Each row was made from one walk, in order. Every step used is in the known rows, and no mark comes twice. Write each row's walk.
Known rows
regopo > sovar > lorozap: [ 16   6 -18   1   4  -8   2 -14   3   0  -5  11   6   1  -5   1   6   1
 -12  -2  -9   2 -24   2   2   5  -4   4  -1  -2  -4 -11  -1  -2   1  -1
  -7  -8  -1  -2   2  -7   6 -11  13   2   1  -4  18  -5   0  -2   5   7
   6   4   3  10  -1 -13   2]
nerif > seki: [ -3   1 -16  16  -4 -10   6  -6   9   6   3  -5  -3  -3  -3   2  11 -10
  -3  -5  11  -9   2   7   3   0   9  -6 -14  12 -11  -9  -2   3   1  11
  -7   7   1   5   9  -8  15  -4  -3  -4   0  -8   7  -8  -9   2 -14   4
  -9   1   5  -8   2   7  -1]
kigo > sovar > lorozap > bavi > rokib: [ 24   6  13 -16 -19   4  -7   5   9  12   1   7 -20  10  -5   7  -6  -3
  16   1  -6   2  -6  -4   0   7 -16  -1   9   2  10   1 -11 -10  -9 -11
  -7   2  -2   6 -19  -7 -17  -2 -10   6   1   0  16   7  13 -11  25  -2
 -10   2  -4 -10 -15  -1  12]
nerif > seki > nalov: [ -6   5 -22  15   0 -10  16  -9   3  -1  10 -14   1   9   2   0   3  -4
 -11  -2   7  -5   7   6  -3   6  18   7 -15   3  -6 -12   2  16   2   7
  -9   4   9   2  14  -9   5   1   2  -9  -1   5   0   0  -5  -1 -19   8
  -6  10   9   2   3  10   1]
bavi > rokib > sovar > delud: [-10  11  21  -8   6 -17   6   1 -14   3 -17  -6   5   3  20  12  -2   6
  -2  -4   4   0  -5  10  22   3  -4  -1 -23  -9 -11  -4  10 -13   4   7
   2  -1  -1  -8  -5   0   9  16  10   7  13 -17 -12   2  12  -6   3  -8
  -9  -2   3  -6  -8  -1   8]
regopo > sovar: [  9   3 -29   5   7 -10   9 -12   3   8   9  -3  10 -16  -2 -12   7   5
  -9  -4  -3   0 -16  10   0   3  -2   0  -7 -10  -7 -15  -5   1   8  12
  -8  -9   4  -1   2 -13  11  -1  11  -1   2  -6  14  -5   0  -7   3   8
   2  -4  10  -1  -1 -11 -12]
regopo > sovar > delud: [ 10  19 -13   0   7 -10   2 -13  -2   5   5   4  11  -6  13 -12   1   6
 -16  -3   0  -4 -17   8   4   9   5   1 -11  -7 -12 -21   0  -7   5   3
  -1  -8   1  -1   9 -14   3   1  19  -2   8  -8  13  -7   7 -12   3   9
   6   6   9   6   8 -20   2]
seki > nalov > rokib > fiban > lorozap: [-19  -2  -3  13   9  18  15   2  -2 -15  -3 -20   2   9   7   1  -4   1
   5  -2  -7  -3  16 -13  -4  -6  11   0  11  -3   6  11  11  10   2   3
   7 -14  -6  -3  -4   8   7   6  -3   6  -5  10 -15   9   1  21 -28  -3
  11  -9  -4  18  -3  -2  -7]
nalov > rokib > fiban > lorozap: [-17  -7   2  11   7  19   5   3   6 -10  -9  -9  -3  -1   4   3   5  -5
  14  -7   1  -5  10 -12   1 -12   0 -11  11   3   0  13   7  -2   1   8
  11 -10 -16   1  -9   7  16   0  -7  13  -3  -3  -8   0  -1  25 -21  -7
  10 -16  -9   6  -5  -2 -13]
kigo > sovar > lorozap > fiban > rokib > bavi: [  5   8  15  -3 -14  14  -8   2   4   6   1  22 -26   6 -13   2 -18  10
  13   1   5   2  27 -27 -20  -1  -8  -3  14  -4  20  17 -13  -3  -8   0
   6  11   1   3   8  -1  -8 -12 -28 -12 -25  15  10   1  -3   7  11  -4
 -13   8   1 -11   5  -8  -1]
seki > nalov: [ -6  -2 -16   6  11 -11  22 -13  -9   5  15 -21   4   7   0  -1  -3   4
  -7   0  -7   2  -4   1  -8   6  17  11  -3  -5  -5  -7  -2  15   0   3
  -6   0  16   2   7  -6   4   4  17  -8   6  10   2   9  -4  -3 -14   6
   1   3   5   9  -2  -1  -3]
velef > regopo > sovar > lorozap: [ 21  12 -19   4   5 -10   6 -11   5  -2 -10  16   9   4 -14  -3   7   8
 -18   4 -13  13 -21   1  14   4 -11  -6 -27  -7   0   3  11  -1   4   1
   0 -17   4  -1   2 -12  17  -3  11   3  -3   0  15   0  -3  -1  11   9
  17  17 -10  12  -2  -9  13]
fiban > rokib > sovar > delud: [-15   8  11  10   6  -1   6   4 -13  -2 -16   6   0   4  17   7 -11   9
  -2  -4   4  -3   4  -7   2   0  -4   4 -19 -16 -10   2  11 -14   7  17
   8  -4  -1 -10  21  -7   9   6   3   1   9   0 -10  -9  -8   3  -3  -1
  -1  -6   4  -1   9  -7  -1]
fiban > lorozap > sovar: [  3 -11   2  -7   9   5   4  -5   8   2   6  -5 -11 -11 -15  -8   7 -11
   6   0 -11 -10  -4   5 -10   1  11 -12   3   5  -9   5   5  -1  21   0
  -5   4   7  -6   9  -1  -1   3   4   3  15  -4   1  12   1  -3   9   1
  -2 -21 -13  -9   6  15 -12]
seki > nalov > rokib: [-13  -7  -7  10   5  -1  15 -10  -6  -6  11 -18   6   9  11   0  -4   2
   3  -9 -10  10   0  -3 -11  -2   8   8   3  -4   1   0   2  19 -13   8
   1  -1   0  -4  -6  -4   5   5   0  -5  -3  17  -7   8  -7  10  -9   5
   8   8  12  10   2 -16 -10]
nalov > rokib: [-12 -13  -3  11   3  -1   7  -7   0  -2   7  -9   1  -3   8   2   6  -3
  10 -13  -2   7  -8  -1  -4 -10  -2  -2   2   3  -5   3   0   4 -13   9
   5   6  -8   0 -11  -4  13   1  -6   2  -1   6  -3   3  -8  11  -4   2
   5   2   6  -1   1 -17 -11]
regopo > sovar > kigo: [ 13   9 -25   6  18 -11   3  -7   6   3  16  -7  16 -14   4 -15   4   0
 -19   0   2  -9 -32   9  -3   0   4   9  -9 -17 -12 -13  -9   3  -6   0
  -6  -4   4 -14   0  -2  -3   2  19 -12  12  -3  25 -16   7  -2  -9   7
   3   2   3   7  -1 -21  -4]
nalov > rokib > bavi: [-20  -6   3  14   1  -3   4   5 -11   6   4 -11   4   0   5   1   1 -11
   7 -16   8   9   9  -6  -1  -9   3  -2   5   8   6   3  -2   3  -5  11
   7   5 -10   8 -11   4  10  -7  -1  -6 -20   2 -12   2  -9   9   0  -1
  -2  13   4  -2   3 -20 -13]
velef > regopo > sovar: [ 12   4 -31  11  10 -11  13  -9   5   7   5   2  14 -12 -13 -16  11   6
 -12   1  -4  10 -13   8  11   4  -6 -11 -32 -13  -4  -1   8   5  11  14
   2 -17  12   2   0 -14  22   5  12   2   3   0  11  -4  -4  -6   6  10
  13   8  -3   2  -4  -7  -2]
delud > sovar: [  7  -7 -17  -5   8 -21   2  -7   3  15   7  -4  -5  -5  -7  -4  12   7
   1   4   3   4 -11   8  -5  -2   1  -6  -5   3   1 -18   0  -3   4  15
   4   2   2   0  -1  -3  13 -16   6  -1  -3  -2  -2   8   8 -11  11  11
   1 -10   5  -8   7  -6 -18]
lorozap > bavi > rokib > nalov: [  0  -7   4  -7 -14   7  -6  15  -8  12   3  -8   8 -13   5  -1   2   1
   3   3  14   8   7  15  18   2  -3   1   4   4   3  -7  -3   2  -4  -5
 -12   0  -6  12 -13   5 -11  16   9   3   2 -11 -16   5  -8 -12  13  -8
  -7   7  -1 -12 -26   5   2]
rokib > bavi > lorozap: [-15  -6  -1  -1  -8 -10   7   3 -16  12  -1 -12  -1  -3 -16  12   5 -23
  -5  -6   3   2   4   9   2   5  18 -10   0   7  -2  -1  -7   5  15   0
   1   5   0  17  -6  -1 -10  -6  21  -2 -18  -3   1  -7   3  -1   6   9
  -4   3  -5  -4   8   2 -15]
kigo > sovar > delud: [ 11  20   8   1  -1  -7   6 -13   4  20  14  -4 -11   8   2  -7   4   4
  -3  -3  -2  -7  -3  -7  -4  12   7  -2  -2  -3 -11  -8  -7 -10  -2   3
   4   1  -1  -6   8 -19   5   0  -2  -7   6   3  17   1  10  -4   9  11
  -3   6  -2 -12   5 -15  -1]
bavi > rokib > nalov: [ -5 -11   3  -5  -2  -1   4   5  -7  17  -5 -14   3 -12  10   9  11   6
  -2  -2  10   8  -1   9  13  -4   2  -2 -10   0 -11   0  -1   8  -6   2
 -11  -2  -7   3 -13   4   4  12   8   2   0 -15 -13   9  -7   3   7  -8
  -6   2  -2 -11 -24  -5  -4]
delud > sovar > lorozap > bavi: [ 22  -2  -5 -11 -13 -14 -18   3   2   3   1  17  -4  12  -8   0   3  -1
   1  13   0   9  -8   3   0   6  -9   6  12  16  12 -20  -1 -10  -1  -8
  -1   4  -3  10  -1   5  -8 -25   5   1  -2   0   2   4   7 -21  21   9
   3   2   2   4   6   4   4]
fiban > rokib > bavi > lorozap > sovar: [-17  -7  11  -9  -7   3   0  14  -8  13  -6   0 -15  -9 -16   1   1 -13
   6  -8  -1   0  18   0 -17   3   6 -12  -3  -6   2  15  -1   4  23   4
   6  11   8   4   8  -3 -21  -6   0   0 -18   3 -11   2   1  -4  22   3
  -7 -10  -3 -17  18   3 -17]
nerif > seki > nalov > rokib > fiban > lorozap > bavi: [-12   9  -6  17 -11  25  -5  16  10 -22  -2  -5   0  10   7  -5  -8  -9
   3   6  13  -6  36  -5   5   1   9   1  12  10  18   2   8   5   6   1
   1 -10 -11   7  -1   9  -5   4 -15   5  -9   6 -15  -3  -3   8 -27  -8
   7   1   2  10  -2  22   4]
kigo > sovar > lorozap > fiban > rokib: [ 12   1  12  -4 -14  19  -4  -9  15   2   2  23 -26   2 -12   4 -12  16
  20   6  -8  -1  13 -22 -21  -4 -10  -4  11  -8  11  16 -12   0 -15   0
   3   8   3  -4   9  -9  -4  -7 -30  -4  -8  17  19   0   0  10  11  -1
  -7  -6   3 -10   4  -5   1]
sovar > delud: [ -2   8   4   2   4  -5   6 -12 -10   8   4  -5   3   7   7   0   0  -2
  -7  -5   1  -6  -9   0   1   5  12   5  -7   6 -16 -12  -1  -6  -2  -2
   1   4   0   4  11 -13   4   5  15  -5   9  -4   3  -2   3  -4  -6   7
   1  10  -5   2   7 -10   5]
velef > regopo > sovar > kigo: [ 15  12 -27  11  16 -12   5  -6   8   0  13  -4  20 -12  -6 -19   8   4
 -24   4   4   4 -32   7   9  -1  -2  -4 -32 -17  -8   0   0   6  -4   1
   4 -15   9 -10   1 -12   9   9  18  -9  10   2  23 -11   4  -2  -4   8
  13  15 -10   9  -2 -14   8]

Write each row's walk
[ 12  -3   0   0 -11   1  -6  -2  -4  -1   1  10   3  12  -8   4  -3 -12
  -2   6  -4   2  -7  -2   0   3  -5  11  15  19   3  -7  -7  -8  -7 -13
  -7   2   0  14   4  -2  -8  -8   7   0   4   2   9  -6  -7  -9   6   5
   2  10  -6   8  -4   6  13] -> sovar > lorozap > bavi
[  1   2  11  -5   5 -12  -5  18  -3  -5   1 -11  11  -8  14   1  -7  -5
  -2   6  10  -3 -16  16  17  -3 -10   9  -6 -10  -3   0  -5  -6  -7  -2
  -6   1   2 -11 -14  12 -11  17   8  -2  18  -8   3 -11   7 -11   0 -12
 -10  -5   1  -1 -17  11  12] -> lorozap > bavi > rokib > sovar > kigo
[  0  -4  22 -18  -3  -8  -4  -2  -4  -9 -20  13   0  -1   5  22  -3  13
   7   8  -6   6   5   8  17  -6 -11   0   0   1   4   8   3  -4  -8 -10
  -4   6   4  -7 -12  16   6   6 -14  11   4 -10  -6   1   4   2   3 -18
 -12  -8   5  -7 -14  21  14] -> bavi > rokib > sovar > lorozap > fiban
[  9  -4   5  -7  18 -11  -2  -2   4  12  22 -16   5  -6   1 -15  11  -3
 -10  -1  -1 -14 -22   6 -14  -2   9  10  -2  -2 -18   1  -9   3  -3 -11
  -5  13  10 -17   7   3  -8   3   2 -15  18   1  11   3   5  -7  -3   3
  -5  -3 -10  -5   6   0   0] -> lorozap > sovar > kigo
[-15  -1 -13  21  -3  -1   5  -7   3 -11   4 -13   2   8  13   1   3  -4
   1  -8   1   7  10   1  -4  -1  10   5 -11   3   1  -1   7  18  -9   9
  -2   2  -2  -1   1  -2   7   2 -14  -8  -8  12 -10   1  -8   8 -16   2
   2  12  18   4   6  -4  -4] -> nerif > seki > nalov > rokib
[ -1   2   3 -10  -3   3   3  14  -3  14   1 -13   6  -2   5   2   1   5
  13   2  15  -8   8   3  15   0 -13  -1   8   3   3  -3  -8 -10   0  -4
  -1  -5   1  17 -16   5  -3  10   1  10   0 -16 -13   1   6  -7 -14 -11
 -12  -9  -3  -8 -28  12   9] -> lorozap > bavi > rokib > fiban
[ 24   6 -20  -2  -9  -2  -9  -1   2  -1   5  19   7   1  -5 -11  -3  -4
  -9   5  -5   3 -15   3   6   8 -10   9  11   1   5 -17  -4  -9   1  -6
 -10 -10   1   9   1  -5 -13 -10  12   2   3  -4  18 -11  -4 -17  14   5
   5  10   5  10  -3  -3   9] -> regopo > sovar > lorozap > bavi
[  5  -7  10 -15   7 -11  -7   0   1   8  15 -11  -4 -11 -10  -2  14 -15
 -13   1 -11 -12 -21  15 -13   3  13   2   1  -1 -18   2  -5  11   6 -17
  -3  14   9 -17  -4   1 -26   4   8  -6  14   4  17  -5  14  -9  10   9
   3  -8  -9  -5  17   6  -4] -> bavi > lorozap > sovar > kigo
[-10   1  12   8   7 -11   8  -1 -13 -20 -18  -1   7  23  17  18  -3   5
  -8  -3 -17  16   2  -4   1  -1  -2  17   5  -6   5  11  16  10  -8   0
   0 -10  -4 -17  -2  10  11  -3  -5   0  -7  16  -8   5 -10  12  -2  -2
   7  12  12  21   1  -5   2] -> seki > nalov > rokib > sovar > lorozap
[ -3  -5  17   5 -10  -2 -12  13  -5 -17 -14  14   4  13  11   9  -3  -7
   2   2  -6  15   5   2  11  -3 -20   8  14   5  12   7   8 -10  -5  -1
  -2  -4 -14  -4  -4   9   3  -5 -12   6  -5   5  -8  -8 -13   2  10  -7
   7  11   7  11  -3   4   8] -> nalov > rokib > sovar > lorozap > bavi
[  0  -4   7 -12  -9   0 -18   7  -3  -2  -8  25 -15   0 -10   5 -16  18
  10   8  11   8  18 -16 -12  -6  -6  -6   7   5  24   0   0  -4  -6   0
  14  15   1  10   6  14  -4 -27 -15  -7 -25   7 -15   6   4  -2  13  -3
  -6   4   5  -6  17  -5  -5] -> delud > sovar > lorozap > fiban > rokib > bavi
[-10 -10  13  -5  10  17  -1   9  11  -2  -6  -8  -5  -4  -1 -10  13   1
  15  -4  -4  -7  14  -8  -6  -6  -4 -12  15   4  -2  19   9  -6  13   4
   9  -6 -10 -10  -4  10   9  -1 -20  11  -1  -4 -19  13   5  16  -8 -10
   8 -21  -9  -4   2   9 -15] -> nalov > rokib > fiban > lorozap > sovar
[ -9   5  14   9 -10  -3  -9   0   4 -34 -15  16   3  15  16  14  -5  10
  -6   7  -3  12  28   3   7   3   0   9   3   4  14   9  14  15 -13  -6
  -2   6  -3 -14   5  14   7  -2 -34  -1 -14  11 -14  -1 -12   9 -14 -13
  -2  12  23   7   8  22  12] -> nerif > seki > nalov > rokib > sovar > lorozap > fiban
[ -1  14  20 -13  13  10  -3   3   1   6  -5  -4  -1   6   1  -8   7   2
  -6   2   1 -20   8  -5   1  10   9  -6   7   8 -12   4   9 -16  19 -12
   8  -3   0  -5  20   2  -1   4   0   8  12 -12 -11  10  14  -2 -12  -4
   1 -16 -22  -3   5  14   4] -> rokib > fiban > lorozap > sovar > delud
[ 23   6 -12  -5  -1  -2  -6 -14   9 -11  -1  27  14  -5 -18  -4   3  17
 -11  12 -10  14  -4   3   9   4  -9 -10 -15   0  10   3   5   3  -4  -9
   3  -9  12   1   2  -7  10   2  -5   2  -2   4  14  -2  -1  -3   8   3
  13  14  -3   6   3   6  13] -> velef > regopo > sovar > lorozap > fiban
[-10  12   9   7  13  13  -7  12  17 -18   2 -16  -2   7  11 -12   5  -4
  -9   2   6 -17  13  -5 -12  -3  17   6   4  -1   0  14  11  11   2 -10
   5  -1  -7 -24   4  14  -6   4 -24  -6   3   6 -10   5  11  14 -28  -7
   4  -2  -5   8   9  13   6] -> nerif > seki > nalov > rokib > fiban > lorozap > sovar > kigo
[ -7   0   0  -8   9  -3  12   1  -3  17  -5 -21   0  -2   5   9   9   9
  10  -6  10  -8  -1   0  11  -4  -6  -5  -7   0 -10   2  -4  -5  -2   2
   3  -7   0   6 -16   3  15  10   1  11   0 -19  -9   3   9   7 -20  -9
  -9 -14  -4  -6 -24   2   1] -> bavi > rokib > fiban
[  0 -11   9  -3  -8  18  -8 -11   2 -11  -6  21 -12   2  -7  11 -14  11
  14   4  -4  -2  10 -17 -17 -10  -8   0   9   2   6   9  -8   3 -15  -7
   3  14   6   6  10  -1  -4  -4 -14  -2   0  10   3  -2  -9  10  -6  -1
  -2  -4   0   2   7  -2   7] -> sovar > lorozap > fiban > rokib
[  8  -1 -12  -3  14 -21  -5  -4   6  10  13 -10   4  -5   2  -5  12   6
  -9   2   9  -5 -28   7  -8  -5   8   3  -7  -1  -6 -16  -3   4  -9   3
   6   8  -1 -13  -4   6   1 -14  12 -11   8  -2  12   0  15  -6   0  10
   3  -4   0  -1   9 -13  -8] -> delud > sovar > kigo
[-15 -11  20  -9  -7  -5  -7  11  -6   8  -1  -6  -5  -8  -6  -1  13 -17
   4 -13  -7   9  13   9  -7   5   6 -12  11   6   1  11   1   9  12  -4
   7  12  -5  -1 -15   7 -15  -6  -7   3 -20   4 -15   8   3   0  25   4
   0   3   4 -14  19  -1 -21] -> nalov > rokib > bavi > lorozap > sovar
[  1 -10  -9   5  -6  15  -2   1   4  -7   7   3  -3  -9 -12  -7  -9 -22
   7   7  -1  -9   2   2   1   0   5  -5   7  10   4  -4  -2  -5  10  -1
  -8  -2  -2  14   5  -4 -10   4  16   6  14  -1   5  -3  -5  -7   1   3
   1 -14 -12   4  -4  16  -6] -> fiban > lorozap > bavi
[-10  -5   4   8  -6  24  -7  14   6 -12  -2  -2  -1   0   2  -6  -4 -13
  15   2   9  -4  18 -10   4  -7  -6  -8  25   9  12   9   0  -8   4   2
   8 -11 -15   9 -10  10   1   3  -8  12  -3  -1 -11  -4  -2  11 -15  -8
   8 -11  -8   4  -9   7  -5] -> nalov > rokib > fiban > lorozap > bavi
[-11  -8   5  -7 -14  -4  -4   0  -8   5  10   0   1 -12 -20   6   2 -11
  -1   3   4   0  18   9   0   3  16 -11  14  12   7   0 -13  14   6 -12
   4  14   9  17  -5   8 -15   1   6  -1 -19  -1   0  -8   4  -3   5   0
  -8   1   4 -12  10  17 -13] -> rokib > bavi > lorozap > fiban
[ 13  -1 -12  -3  -4  16 -11  -9   8 -14  -6  30  -4 -10  -4  -2 -13  20
   6   6  -5   2   2 -11 -12  -3 -12   1   6 -14   9  -1  -5   0  -8   1
   1   3   8  -2   9  -3  -5  -7 -11   1  -6   5  10  -9  -4   4   3  -4
   2  -5  12   4   7 -10   3] -> regopo > sovar > lorozap > fiban > rokib
[  6  -6   4  -4  19   5  -4   0   8   0  11  -9  -5 -10  -7 -10   3 -13
  -5   2  -7 -17 -18   4 -14  -4  16   0   1   0 -14   5   0   2   7 -10
  -3   9   5 -17   7   3 -12   4   7  -6  26   0  13   3   9   0  -3   2
  -1 -14 -19   0  10   7  -4] -> fiban > lorozap > sovar > kigo
[-17  -5  -3  12   7  -4  14   6  -5  -1 -15   0  -5  -5   4   6  -6   7
   8  -3   3   0   2  -4  -2  -7 -11  -1 -14 -18  -4   7   6  -3  10  27
   1  -7   3 -11  15  -5  17   2   0   2   0   1  -6  -7 -15  10  -4  -3
  -5 -18   7  -6   1   0 -14] -> fiban > rokib > sovar
[  4   4  -8  -1  -7  14 -10   1  -1 -10  -5  28  -2  -8  -7  -3 -18  14
   1   4   6   3  13 -13  -8  -2  -8  -2   4 -11  18   2  -6  -1  -3   1
   4   2   4   9   9   3  -8 -12  -7  -7 -23   1   0 -10  -6   5   6  -8
  -3   8  11   1   7 -13   1] -> regopo > sovar > lorozap > fiban > rokib > bavi
[-10  -2   9   9   2   0   5   5  -9  -8 -26  12 -11  12   2  16  -7   4
   2  -1  -5   2  -1 -11   0  -8 -15   6 -10 -13  -3  13  11  -8   3  15
   0  -6  -2  -9  18  -1  12  -7  -2   3  -2   4  -2  -7 -15  11   0  -2
   0  -8   1   6   4  -2   0] -> fiban > rokib > sovar > lorozap
[  8  -5  16 -11 -17  10 -14  14  -9   6 -10   7   3   2   4  11   2  -1
  -2   8   6  13   1   5  18   3  -8   7  10  14   4  -3   0  -3 -11 -21
 -15  -2 -11  14 -13   8 -17   4   6   3  -1 -12 -12   6  -9  -7  18  -9
  -2  16  -9   2 -23   3  19] -> sovar > lorozap > bavi > rokib > nalov
[  5   8  13 -14   9 -10  -2  -6  -5  13  10  -2   3   6   4 -11   8   4
  -8  -4  -5  -7  -7   5  -7  11   9   5  -3   5 -19  -8   4  -8   8  -9
   0  12   6  -6  16  -8  -2   4   0  -3  14  -4  -5  12   7 -15   9   8
  -4   5  -6 -10  12   0   5] -> lorozap > sovar > delud
[ 11  -5  10 -13 -15   3  -8   5  -3   0  -7   5  -2   5   1  14  -6 -10
  10   1  -2   2 -11   3  10   0 -12   4   5  12   4  -3  -4  -7  -9 -15
  -8   6   1  16 -17   3 -16   0   5   7   9  -8   4   4   3 -10  10  -3
  -5   5  -3   2 -15   4  20] -> sovar > lorozap > bavi > rokib
[  3  -9  -3  -8  -8   1   1   5  -2   7   8  -9  -1  -8   2   1  -6  -7
  14  -1   5  -2  -4   9  10  -1  -7  -3   0   3   3  -7  -7  -4  -7  -1
  -7   6   7  15 -17  -2 -10  10   7   7  12  -8  -3   1   3 -13   4  -3
 -11  -5   3  -8 -15   5   6] -> lorozap > bavi > rokib
[-14   0  -2   9  -3  27   2  11  -1 -18   3 -11   3  10   9  -7 -14  -5
   6   5   0   1  25 -10  -1  -2   6   4  25   3  18   6   5   8   3  -2
   3 -14  -6   6  -6   8  -7   7  -1   6  -3  12 -16   6   0   7 -20  -7
  12  -5  -1  18  -6  10   0] -> seki > nalov > rokib > fiban > lorozap > bavi
